Each row was made from one small tree. Brackets hold a mark, then the marks that hang from it, in alphabetical order. Every link used is in the known rows. Write each row's tree.
Known rows:
(fefop (gogaf rivu)): [ 0.442  1.246 -0.072  1.171  0.007 -3.249  0.825  0.985  0.468 -1.971
  3.003 -0.344 -1.190  0.527 -1.322  0.112 -1.893 -0.425 -4.480]
(datad (gogaf (gefef napon) rivu)): [-0.696  1.046 -0.376 -0.008 -0.204 -4.162  0.806  1.266  2.156 -4.825
  1.536 -0.746 -1.384  2.638 -2.463  1.826 -3.975 -0.710 -4.012]
(gogaf gefef rivu): [-0.779  1.883  1.348  1.025 -0.288 -4.224  0.739  0.262  2.223 -3.782
  0.958 -0.395 -1.758  2.472 -2.910  1.139 -3.237 -0.738 -4.046]
(rivu (gogaf (gefef napon (ribe zetam)))): [-0.781 -0.265  1.726  1.321  1.337 -1.714  2.069  0.559  2.545 -5.162
  6.542 -2.293  0.168  2.418 -2.511  1.502 -3.547  0.286 -2.300]
(gogaf (gefef napon (ribe zetam)) rivu): [-0.871  1.121  1.995  0.278  0.225 -4.182  1.680  0.791  3.051 -4.985
  4.581 -1.349 -0.442  3.333 -3.660  1.285 -4.847 -0.391 -2.663]
(gefef napon (ribe zetam)): [ 0.472  0.087  1.067  0.864  1.335 -1.899  2.018  0.804  1.040 -4.017
  4.419 -0.453 -0.175  1.509 -2.065  0.151 -2.358  0.494 -2.081]
(datad gogaf ribe): [ 0.476  2.090 -1.733  1.790  0.157 -1.401  1.365 -0.359 -0.799 -2.315
 -1.391  0.573 -0.411  0.558 -0.840  1.188 -0.763  1.793 -4.787]
(rivu (gogaf gefef)): [-0.709  0.434  1.192  2.020  0.845 -1.755  1.134  0.051  1.830 -4.049
  2.916 -1.349 -1.075  1.542 -1.712  1.332 -1.932 -0.065 -3.638]
(gogaf (gefef napon)): [ 0.088  0.442  0.513  0.593  0.435 -3.405  1.212  1.090  1.880 -4.870
  1.603 -0.607 -1.103  1.753 -2.115  1.065 -2.167 -0.631 -3.597]
(napon (gefef (ribe rivu))): [-0.456  0.694  2.636  1.810  2.973 -0.683  2.089  0.478  1.983 -3.285
  4.048  0.549 -1.166  1.183 -2.362 -1.026 -1.398 -0.342 -3.171]
(zetam ribe): [ 1.083  0.581  2.174  1.165  0.184 -0.794  1.002  0.734  0.599 -3.482
  2.200 -0.683 -1.729  0.899 -0.903  0.510  0.514  0.555 -3.499]
(gogaf gefef): [-0.511  1.395  1.117  1.686  0.055 -3.028  0.895 -0.083  1.776 -2.803
  0.267 -0.228 -1.114  1.269 -2.172  0.949 -1.715 -0.222 -4.386]
(gefef napon): [ 1.158 -0.149 -0.053  0.479  1.259 -2.212  1.423  1.514  0.369 -4.814
  2.286  0.102 -1.510  1.224 -1.311  0.189 -1.136 -0.296 -2.711]
(datad (gogaf rivu) (ribe gefef zetam)): [-2.515  4.336  0.500  1.813 -0.718 -2.363  1.769 -0.797  1.074 -1.571
 -0.815 -0.278  1.773  0.119 -2.997  1.435 -2.739  1.660 -4.848]
(napon (gefef gogaf ribe)): [ 0.659  0.377  1.284  2.566  2.793 -0.097  2.051  0.047  0.882 -4.651
  4.585 -0.211 -2.205  3.112 -1.894  0.083 -1.936  0.608 -2.977]
(zetam (ribe (gefef napon) (rivu gogaf))): [-1.242  0.432  3.984  0.075  1.097  0.729  3.083  2.191  2.786 -5.747
  6.254 -1.807  0.120 -0.158 -1.746  0.665 -0.124  0.508 -2.335]
(fefop (gogaf (gefef napon (ribe zetam)) rivu)): [-0.752  1.082  1.144  0.474 -0.251 -4.372  1.573  1.093  2.631 -3.126
  5.894 -2.045  0.426  1.944 -2.872  1.064 -4.446 -0.338 -4.020]
(ribe (gefef napon) (rivu gogaf) zetam): [-2.673  1.386  3.269  0.917  1.639 -0.493  3.442  1.185  3.092 -3.914
  5.204 -1.347  1.742 -1.345 -3.096 -0.159 -2.072 -0.244 -2.674]
(gogaf (gefef napon ribe) rivu): [ 0.081  0.256  1.038 -0.207  0.395 -4.114  1.394  1.347  2.458 -6.252
  4.224 -0.671 -1.850  4.231 -2.704  1.627 -4.077 -0.124 -2.225]

Which tree is each row?
[-0.113  1.806  1.889  1.481  0.508 -1.849  2.738 -0.180  1.463 -4.086
  4.784 -0.622 -1.410  2.991 -3.099  0.600 -4.149  0.968 -2.591] -> (gefef (gogaf rivu) (ribe zetam))
[-1.625  2.252  4.494  0.740 -0.186 -0.223  2.439  0.878  2.613 -2.589
  2.129 -0.378  0.144 -0.915 -1.995  0.186  0.484  0.764 -3.813] -> (zetam (ribe gefef rivu))
[ 0.254 -0.129  0.737  0.440  0.625 -2.961  1.545  1.023  1.928 -5.252
  3.551 -0.489 -1.212  2.996 -1.961  1.509 -2.582  0.374 -2.560] -> (gogaf (gefef napon ribe))
[ 0.472  0.834  1.382  0.373  0.994 -2.226  3.011  1.064  1.578 -6.086
  6.162 -0.996 -1.419  3.508 -3.117  0.685 -4.552  0.581 -1.838] -> (gefef (gogaf rivu) napon (ribe zetam))
[-0.793  1.641  1.203  0.239  0.455 -2.263  2.733  1.522  1.840 -6.332
  3.518 -0.401 -1.250  2.426 -2.828  1.083 -3.078  0.389 -2.436] -> (ribe (gefef (gogaf rivu) napon))
[-0.467 -0.108  3.610 -0.063  0.795 -0.837  2.616  2.023  3.371 -6.320
  6.092 -2.569 -0.936  1.216 -2.048  1.045 -1.371 -0.365 -3.296] -> (zetam (ribe (rivu (gogaf (gefef napon)))))
[-1.035  2.246  1.532  1.524  0.657 -1.472  2.905 -0.081  2.018 -4.166
  1.815 -0.893  0.042  0.664 -2.356  1.046 -1.839  0.771 -4.599] -> (datad (ribe (rivu (gogaf gefef))))
[-1.762  3.558  1.810  1.259  0.257 -1.291  3.101 -0.073  1.411 -2.496
 -0.685  0.919  1.143 -0.892 -2.410  0.237 -0.380  1.542 -4.317] -> (datad (ribe gefef rivu))
[ 0.081  1.336  1.581  2.047  0.769 -0.670  2.775 -0.475  1.036 -3.092
  4.019 -0.404 -0.776  1.790 -2.301  0.393 -2.660  1.500 -2.948] -> (gefef gogaf (ribe zetam))
[-0.535  1.587  2.600  2.418  2.388 -1.310  2.256 -0.212  1.939 -4.380
  5.659 -1.029 -1.426  3.410 -3.615 -0.167 -4.137 -0.142 -3.074] -> (napon (gefef (gogaf rivu) (ribe zetam)))
[-1.861  0.891  2.909  0.830  1.255 -1.919  2.972  0.987  3.667 -4.393
  5.108 -2.051  0.664  0.048 -3.412  0.219 -3.349 -1.116 -3.622] -> (ribe (rivu (gogaf (gefef napon))) zetam)
[-0.940  0.201  1.976  0.322  1.394 -1.904  2.688  1.612  3.163 -5.625
  4.732 -1.384 -0.752  0.871 -2.475  0.677 -2.585 -0.829 -3.287] -> (ribe (rivu (gogaf (gefef napon))))
[-1.344  1.268  2.185  0.478  0.162 -3.019  2.867  1.026  3.329 -1.835
  5.526 -1.461  1.530 -0.389 -2.815  0.164 -3.253 -0.247 -4.581] -> (fefop (gogaf (gefef napon (ribe rivu zetam))))
[-1.159  1.774  3.610  2.467  2.763  0.021  3.530 -0.209  2.617 -3.154
  5.283 -0.465 -0.307  1.131 -3.474 -1.126 -2.902  0.015 -3.712] -> (napon (gefef gogaf (ribe rivu zetam)))
[-1.462  1.306  2.969  0.273  0.637 -2.873  3.033  0.727  3.604 -3.582
  4.264 -0.759  0.641  0.985 -3.582  0.316 -3.560 -0.231 -3.286] -> (gogaf (gefef napon (ribe rivu zetam)))
[-1.547  1.175  2.539  1.418  0.959 -1.558  2.317  0.400  3.010 -3.618
  3.305 -0.992 -0.610  0.373 -2.429  0.528 -2.186 -0.484 -3.954] -> (ribe (rivu (gogaf gefef)))
[-0.861  2.343  3.400  0.912 -0.686 -0.899  2.338  0.770  2.036 -4.945
  3.362 -1.217 -1.574  2.199 -2.378  1.412 -1.498  1.243 -3.281] -> (zetam (ribe (gefef (gogaf rivu))))
[ 0.278  2.561 -1.391  1.103 -0.151 -2.571  1.249 -0.052 -0.272 -3.383
 -0.696  0.367 -1.013  1.772 -1.530  1.363 -2.232  1.274 -4.401] -> (datad (gogaf rivu) ribe)
[-1.062  1.411  1.762  1.086 -0.230 -2.627  2.202  0.435  2.649 -1.022
  3.846 -0.436  0.132  0.035 -1.851  0.504 -2.082  0.466 -4.930] -> (fefop (gogaf (gefef (ribe rivu))))
[-2.460  1.928  3.438  1.898  0.757 -1.665  2.661 -0.185  3.605 -2.379
  3.602 -1.649  0.667 -0.495 -3.371  0.186 -2.878 -0.656 -4.374] -> (ribe (rivu (gogaf gefef)) zetam)
[ 1.084  0.618  0.274 -0.021  0.946 -2.615  2.480  1.763  0.913 -6.817
  4.012 -0.432 -2.700  3.214 -2.340  0.589 -3.328 -0.179 -2.543] -> (gefef (gogaf rivu) napon)
